In the rows, zero is written as 128.
Known rows, with every step that occurs:
B/T/S/F/D/H: [145 108 113 146 143 142 101 199 171 100  87 132 104 153  64  98 163 139
 138 109 105 128 128  53  98  94 125 109 108 182 133 115 150 142 118  94
 129 154  86 156 180 103 136 155 118  91  83 102 214 109 122 137  54 148
 101 104 130 194 130 114  90 154  78 119  76  64 121 128 112 125 147 154
 219 134 155 163 110 155 122 187]
T/F/B: [141 107 155 125 126 100 110 158 126 113  83 141 132 173 119  86 121  93
 155 140 124 135 139  89 151  76 141 127 138 172 146 117 172 139 135 106
 118  78 154 113 130 125 114 136 125 128 122 147 171 163 106 148 140 126
 100 128  72 130  77 133 107 149 133 128 190 161 155 114  91  88 159 157
 147 107 114 110 117 149  64 101]
T/S: [122  99 111 150  93 131 116 145 161 105 103 154 138 173  99 121 146 103
 135 132 120 123 123 121 147  98 165 130 153 163 131 121 149 118 141 139
 103 119 130 115 123 125 154 120  71 151 108 128 151 126 127 125  95 128
 122 118 108 121 146 118 108 146 120 157 141  57 141 150 107  82 138 140
 142 108 152 124  86 138 110 125]
S/F/H/T/A: [204 173 140 141 148 182  82 152 111 129 120 157 130 172 110 117 138 143
 184 151  93  95 213 111 146 100 118  96 106 164 128 147 178  96 137  99
 104  94 137 154 181 113 127 135 152  73 142 137 166 173  93 117 127 157
  58  76  77 145  69  91 108 154 145 111 158  98 184 122  99 142 110 104
 163 136 118 109 148 140 137 177]
H/T/F/A/D: [205 134 100 186 138 102  78 191 125 131 112 123 153 181  83 117 103  97
 185 163 151 113 152 188 160  84 129 132  96 165 171 110 195 109 169 130
 116  51 168 146 125  72 130 129 104 127  50 176 170 209  82 150 113 170
 115  99 103 113  50 102  85 147 148 118 195 121 159 122 102 108 141 167
 164 108 130 105 132 160 132  77]
F/S: [132 139 104 120 104 135 112 122 132 114  96 128 136 151 128  84 147  99
 128 153 120 103 125 135 120 104 156 104 112 168 151 125 119 141 147 121
 128 111 154 121 155 120 147 127  85 100 112 137 122 129 116 143 131 121
 131 132  97 148 139 113 112 130 143 121 143 109 113 145 107  88 166 152
 149 109 141 147 111 150 112  97]
S/F/H/T/A/D: [243 176 141 183 162 171  45 172 130 125 111 143 121 181  91 120 144 133
 176 180 118  81 208 147 146  83 100 111  75 163 128 132 162  94 164 112
 101  77 145 172 147  95 117 150 121  79  70 164 176 163  64 123 127 154
  68  82  82 145  84  65  95 147 127  99 180 104 165  87 101 148 103  98
 170 146 137 100 131 167 153 172]
T/S/F: [163 121 113 128 134 124 119 150 163 106  98 157 107 160 100 123 161 117
 126 113 107 105 115  79 130  83 147 118 131 171  93 122 144 132 130 124
 103 125 119 111 124 135 150 115 101 138 123 116 174 143 120 115 117 143
 110 103  96 147 121 101 119 149 108 143 133  75 116 137  82 107 120 104
 131 136 173 122 104 147 126 152]
A/D/H/T: [170 138 137 191 124 136 127 199 138 131 126 148 148 129  81 113 109  78
 135 135 128 147 148 177 164 120 130 116 108 155 156 115 178 152 186 117
 141 115 141 172 138  59 133 160 104  93  70 155 158 111 102 141 106 136
 119 108 132 145 123 115  86 133 119 144 151 134 130 105 156 158 207 150
 204 144 115 127 156 151 112 122]
A/T/S/F/D/H: [145 144 125 131 173 143 105 183 151 117  72 156 127 147  75 104 134 134
 112  59 138  98 117 100 133 108 115 106 111 172 124 126 150 145 127 111
 127 189  98 162 159  88 133 134 107  81  92  84 229  93 129 107 120 143
 114 126 151 157 135 121  92 165  86 162  80  85 119 135  80 157 150 123
 164 146 177 166  80 150 154 154]
F/B/T: [ 88  95 154 118 122 139 105 152 160 116  93 111 106 159 110  73 161  69
 153 150 127 140 134  86 110 108 145  93 148 169 170 117 143 135 152 125
 111  77 124 126 149  94 111 163 119 124 139 160 194 106 123 162 125 122
 110 128  83 156 107 128  91 132 145 115 156 173 139 144 164  87 163 173
 160 106 129  99 115 104  73 142]
A/T/S: [113 129 124 134 114 114  92 148 156  99  96 143 139 172  93  96 150 114
 112  99 154 115  93 136 160 107 162 108 136 166 134 143 136 117 150 166
 104 150 125 107 124  95 150 131  67 132 131 118 192 111 145 108 142 119
 118 132 113 122 148 119 114 153 135 174 128  93 115 169 110 104 147 170
 140 111 160 132  67 128  99 107]
D/H/T/F: [140 126 136 155  81 133 146 200 121 149 118 166 157 148 107 113  67  87
 156 121 110 130 164 127 182 111 130  96 110 159 127 114 180 132 149  89
 166 115 162 149 145  94 131 151 121  98 113 120 180 157 101 147  94 166
  82  96 126 104  72 157 100 152 123 152 146 138 177 114 131 134 203 163
 209 114 109 123 159 137  92  83]
H/T: [124 156 124 144 102 144 126 158 128 126 152 157 155 146 115 112  97  87
 144 139 115 138 155 150 157 129 150 113 114 128 146 133 168 137 148 114
 129  96 139 123 131  94 121 147 109 123 132 140 158 130 106 142 111 138
 104 113 121 124  90 125  92 141 148 139 144 104 190 142 156 111 156 171
 164 109 134 107 122 121 116  90]
F/D/H/T: [153 169 125 148 127 160 134 198  93 130 124 155 163 122 100  91  81  90
 152 110 110 146 177 134 161 138 121 141 115 138 149 131 178 135 138 112
 166 127 131 183 163  75  96 166 113  49  86 104 188 109 105 148  79 150
 112 119 142 143  98 140  78 135  93 137 102 101 183 114 149 138 206 169
 194 122 134 149 137 136 140 127]
D/H/T: [127 149 132 144  95 160 162 179 117 144 140 160 165 115 112  95  79  76
 144 111 110 141 166 142 174 144 142 109 115 134 145 110 191 133 160 110
 142 132 133 148 161  88 118 149 118  83 132 118 157 115 133 150  92 136
 115 115 127 124 124 130  71 132 122 147 136 134 163 124 169 131 223 158
 182 137 105 129 158 137 114 106]
D/H: [112 125 127 146  93 145 164 158 113 129  96 151 160 108  95 105 108  97
 130 118 109 124 149 103 129 131 147 105 120 145 123 111 180 132 161 121
 140 147 113 139 131 109 136 150 111 106 121  93 138 111 146 133  93 125
 147 108 139 136 159 132  79 137 112 158 112 132 122 119 138 121 199 143
 186 145 103 152 153 133  97 128]
T/S/F/D/H: [163 146 123 142 155 138 123 180 134 119  86 154 120 150  66 110 131 143
 125  97 100 106 145  91 108 104 126 115 128 172 110 121 180 134 111 109
 125 161 106 160 156 104 129 139 104  80  66  79 175 117 115 117  77 153
 119 104 128 174 148 114  74 160  75 146  98  57 137 126  68 128 165  96
 181 128 172 160  98 161 139 168]
S/F/H/T: [188 191 138 134 120 160  99 153 125 117 120 171 132 157 108 122 134  99
 190 154 102 115 200 124 154 125 117 123  85 170 136 129 176 132 138  95
 127 113 146 120 173 121 131 143 148  84 151 138 163 152  98 103 127 136
  82  96  97 136  86 101 110 149 129 115 117 126 161 119 101 132 119 111
 162 135 131 102 163 149 147 175]
H/T/S: [148 139 134 157  82 148 114 164 166 110 130 160 134 179 104 109 121  95
 148 122 127 129 126 149 169  96 168 108 133 159 138 127 162 118 143 116
 115 112 146 120 148 115 131 141  78 141 112 139 178 137 119 124 107 161
  83 106 113 115 111 108 114 136 140 151 147  67 190 155 136 108 166 150
 159  90 156  96  84 144  99 110]
S/F/A/D: [194 149 115 158 176 111  77 165 151 119  78 115 136 135  74 141 140 100
 149 157 134 101 153 139 111  87 120 131  89 132 129 138 177 116 170 131
 108  92 112 152 114 100 137 110 107 127  85 149 156 155  99 136 141 139
 160  78  96 134 111  65  66 161 137 109 160 108 109 132  81 140 117 104
 141 168 150 121 129 167 166 144]

Rows:
[172 191 132 119 162 166 130 202 111 144 140 169 148 122  93 106  80 107
 143 103  98 140 179 117 144 128 113 141 100 144 126 126 185 171 121  99
 155 153 111 188 179  86 124 160 145  73 102 113 175 111 108 142  88 169
 100  99 144 160  89 125  71 149  80 132 115 115 169 122 115 167 166 121
 197 129 142 152 156 141 158 152]	S/F/D/H/T
[166 138 121 158 100 172  84 157 135  89 126 155 114 176 106 110 162  82
 178 162 106 106 163 163 182 121 145  98 128 203 137 122 169  90 141 106
 109 123 160 119 162 127 115 140 101 104 135 145 163 148 100 101  86 144
  78 114  97 109 118 111 128 146 125 146 109  78 183 140 125  93 160 150
 155  84 121 105 107 133 117 136]	F/H/T/S
[176  86  89 175 156 115  46 180 199  91  78 100  83 162  68 112 190  96
 143 161 135  94 128 117  95  53 121 121 115 178 147 103 161 101 167 122
  94  87 114 117 127  78 144 118  83 135  67 162 212 155 103 140 117 136
 136  81 102 174 109  74  76 153 127  88 169  79  83 138  99 115 118 143
 166 123 165  96 106 166 130 169]	B/T/S/F/A/D
[162 123 141 183 150 126  93 154 126 123  87 110 147 170  74 126 129 140
 142 169 129 110 146 144 132  74 141 114 107 139 146 115 148  80 185 171
 100  87 134 157 102  75 118 124  79 127  45 153 141 133  80 137 123 129
 132  93  91 160 112  74  86 126 153 140 200  89 118  91 136 108 126 147
 151 162 127 142 105 146 109 122]	T/A/D
[133  86 139 163 138 136  72 168 150 110 103  83 126 178  88 107 150 144
 158 172 133 119 142 120 120  63 139  95  98 155 174 112 119 102 197 154
 102  62 121 151 113  61 121 147  94 128  72 181 188 120  91 170 101 127
 132  92  91 178  91  84  85 128 150 110 175  98 103 117 149 100 121 174
 198 169 124 123 122 123 104 154]	B/T/A/D
[141 160 148 158 110 170 138 159 113 160 131 146 168 167 117 115  84 117
 157 119  99 105 175 125 160 109 126  98 123 130 134 125 180 105 161 112
 135 125 145 180 151  86 131 152 122  87 104 126 167 141 110 161  83 154
  83  82 107 130 106 118  78 134 131 145 163 104 184 114 167 150 206 142
 195 129 104 119 142 116 101 104]	D/H/T/A
[189 152  96 172 126 156 127 171 152 135 110 153 112 138  91 125 113  74
 145 108 116  80 175 126 143  99 133 107 134 159 103 133 204 108 140  68
 141 141 131 154 171 103 139 118 119 105 119 117 183 187 130 132  98 167
  79  73 126 122 112  94  68 173 109 133 140  92 166 154 111 158 185 106
 168  90 146 106 140 142 143 121]	D/H/T/S/F/A
[153 121 135 146 130 107 121 196 100 120  80 130 153 167  87 108  97 136
 146 128 100 131 165 102 138 122 118 132  99 152 127 120 176 142 126 121
 146 132 131 162 144  97 110 141 120  75  61  83 155 141  97 124  78 135
 123 114 123 146 103 143 109 148  99 142 115  89 152  96  91 105 178 171
 183 139 124 162 131 150 107 120]	T/F/D/H
[ 90  84 124 139 106 140  94 169 189  84 109 126  96 170  98  91 181  99
 137 138 114 120 106  93 114  79 177  96 125 181 131 107 132 111 150 135
 106 106 133 105 142 115 129 120  73 140 121 152 198 123 144 137  77 129
 128 120 101 147 132 113 111 125 118 126 100  68 128 153 148  68 147 190
 173 101 160 117  93 130  95 141]	B/T/S
[ 96  83 154 137 105 119  89 157 169  84  79 122  86 174 101  71 195  58
 143 145 120 147 110  71 114  92 165  96 159 207 141 107 143 130 149 118
  93  82 137 111 156 107 127 157  88 136 111 163 201 115 127 141 108 131
  93 130  87 141 118 111  95 134 123 128 154 130 134 142 151  78 164 178
 169  93 141  82  81 121  69 135]	F/B/T/S
[144 116 134 184 153 137 131 179 117 140  81 109 153 148  82 113 106 142
 127 140 123 110 164 120 128  87 123  90 123 149 129 105 165  99 196 154
 115 109 123 172 111  73 141 152  99  94  50 135 137 134 113 141  88 139
 135  85 107 165 136  96  72 133 130 148 178 101 116  90 136 133 179 144
 194 170  94 153 130 162 118 123]	T/A/D/H
[121 104 138 142 124 141 117 208 119 106  85 126 127 162  62  92 121 134
 166 135  93 144 155  78 110  99 117  85  93 159 156 107 143 135 127 106
 142 107 119 146 153  75 115 156 130  79  69 110 202 122 112 158  51 136
 108 120 123 154  81 147  96 161  95 106 103 109 137 113 123  81 174 222
 233 137 140 163 142 133  88 146]	B/T/F/D/H
[132  95 119 123 126 119  92 201 130  89 101 106 121 186  88  90 149 143
 176 167  97 146 139  98 123  91 141 110  69 145 165 116 139 143 114 122
 133  75 134 130 136  91 103 156 118 101  73 124 200 135  94 143  68 139
 119 127 109 162  48 147 114 149 107 101 121  87 151 114 117  65 128 200
 196 136 153 149 119 145  99 137]	B/T/F/D
[116  86 137 120  89 124 120 181 151 111  99 122 130 174 102  99 137 111
 170 164 102 131 113  94 131  83 150  82  89 150 151 120 136 133 159 103
 127  76 148 105 136 115 140 132 117 135 132 149 199 150 106 155  88 135
 104 112  96 130  65 134 115 148 145 108 140 128 125 128 121  64 136 216
 196 139 143 126 127 137  72 123]	B/T/F
[182 132 127 130 131 141  88 145 137  91  77 151 104 167  86 115 168 109
 164 141 108  70 165  99 111  97 133 102 134 203 105 125 176 106 125 114
  90 126 122  99 144 154 127 120 123 113 148 105 158 160 116  80 105 129
  96 105  92 127 141  96 142 148 102 133  96  64 132 120  63 106 115 101
 135 134 143 128 110 162 143 178]	T/S/F/H
[210 133 118 194 106 109 115 189 122 143 111 171 135 148 113  79 104  85
 132 152 151 107 144 172 168  99 126  81 100 197 132  86 133 145 161  64
 144  85 194 143 167  74 146 146  94  73  68 162 147 161  65 131 113 145
  85 124 102 139  85 133 106 159 122 113 172 145 131 103 120 121 239 167
 209  99 124 121 136 199 101  75]	A/D/H/T/F/S
[141 177 103 119 171 127  79 153 144 134  92 134 157 138  94 122 137 121
 133 121 153  89 130 116 122 120 135 117 105 116 140 161 172 151 162 142
 124 140  90 114 146  96 148 110 129 112 158 127 203 138 125 128 165 134
 158 108 137 123  98  86  87 177 155 146 128 135 114 170  80 149 107 123
 129 157 143 131 131 123 172 120]	S/F/A/T
[146  94 165 170 191 134  89 183 150 150  71 104  76 148  87  83 154 113
 120 137 119 127 174  48 105  55 104  82 123 177 147  98 166 134 184  92
 105  78 110 180 152  65 135 148 136  92  79 151 206 124 109 170 127 130
  90  67  81 189  91  79  47 137 106  98 215 190  94  99 152 150 161 124
 210 169 112 101 146 130  91 171]	S/F/B/T/A/D/H
[185 181  93 141 133 144  91 167 166 130 118 148 121 167 101 123 141  96
 150 128 115  93 142 126 134 100 144 124 123 150 119 129 197 107 139  89
 111 126 142 118 161 108 145 118  96 136 109 143 191 199 119 129 120 167
  89  91 118 107  95  82  84 180 119 120 149  78 173 170 106 132 142 105
 137  91 176  88 105 129 148 135]	H/T/S/F/A
[179 138 139 123 145 163  93 145 114 104  82 146 135 142  97 117 150 112
 161 140 106  99 185 106 119 113 123 110  92 164 112 137 169 142 130 109
 105 116 105 116 148 143 132 136 156  82 155  98 138 142 104  98 129 128
 127  98  95 141 124  96 126 150 136 128 100 123 134 116  81 120 119  95
 139 161 128 135 159 157 141 187]	S/F/H
[186 181  99 132 162 145  81 191 140 114 131 164 113 170  89 121 130 115
 151 108  99 128 153 127 150  98 139 132 118 154 122 115 163 131 105 107
 116 146 136 156 169 104 126 135  85 117  78 141 204 137 103 127 110 187
  92 117 125 149  95 114 103 159  97 122 133  39 173 140  89 141 126 129
 149 102 193 122  79 165 149 157]	H/T/S/F/D
[161 145 107 137 100 113  97 161 118 144 123 164 147 185 124  83 118  82
 159 162 136 110 144 139 162  85 145  94 100 188 143 121 120 136 125  88
 137  86 202  96 170 105 151 141  86 106 112 160 176 189  91 150 126 166
  74 138  86 117  54 138 128 146 152 120 164 110 156 144  99  95 182 174
 177  75 131 122 129 171 104  80]	H/T/F/S
[186 158 109 189 133 141 115 200 120 145 113 120 150 129  77 119  90  69
 150 137 132 118 178 182 154 139 106 117 112 145 167 111 209 112 183 105
 138 107 131 178 143  66 113 132 113  87  62 143 171 151  99 151 101 152
 137  80 141 135 110 100  54 144 136 133 166 132 155 110 141 160 220 152
 186 122 114 101 147 149 132 113]	F/A/D/H/T
[160 140 154 156 131 152 134 170 152 137 107 197 105 142 110  96 141  47
 134  83 102 126 166  88 153 118 141  99 171 202 105 102 188 141 143  62
 129 144 142 149 196  98 147 147 125 107 126 135 199 152 127 127 124 169
  43 101 106 127 114 122  85 150  91 141 167 149 150 142 125 166 224  98
 170  81 131  76 115 135  91 131]	D/H/T/S/F/B
[164 153 113 120 125 129 108 200 102 115 131 147 151 191  97 100  92 131
 187 141 105 135 160 140 172 111 125 150  89 134 166 130 172 137 114 115
 133  84 157 130 154  85 112 143 104 102  59 132 190 174  77 148  96 173
  81 118 121 145  45 148 111 143 110 127 134  84 194 116  95 103 138 177
 178 104 160 141 112 153 123 105]	H/T/F/D
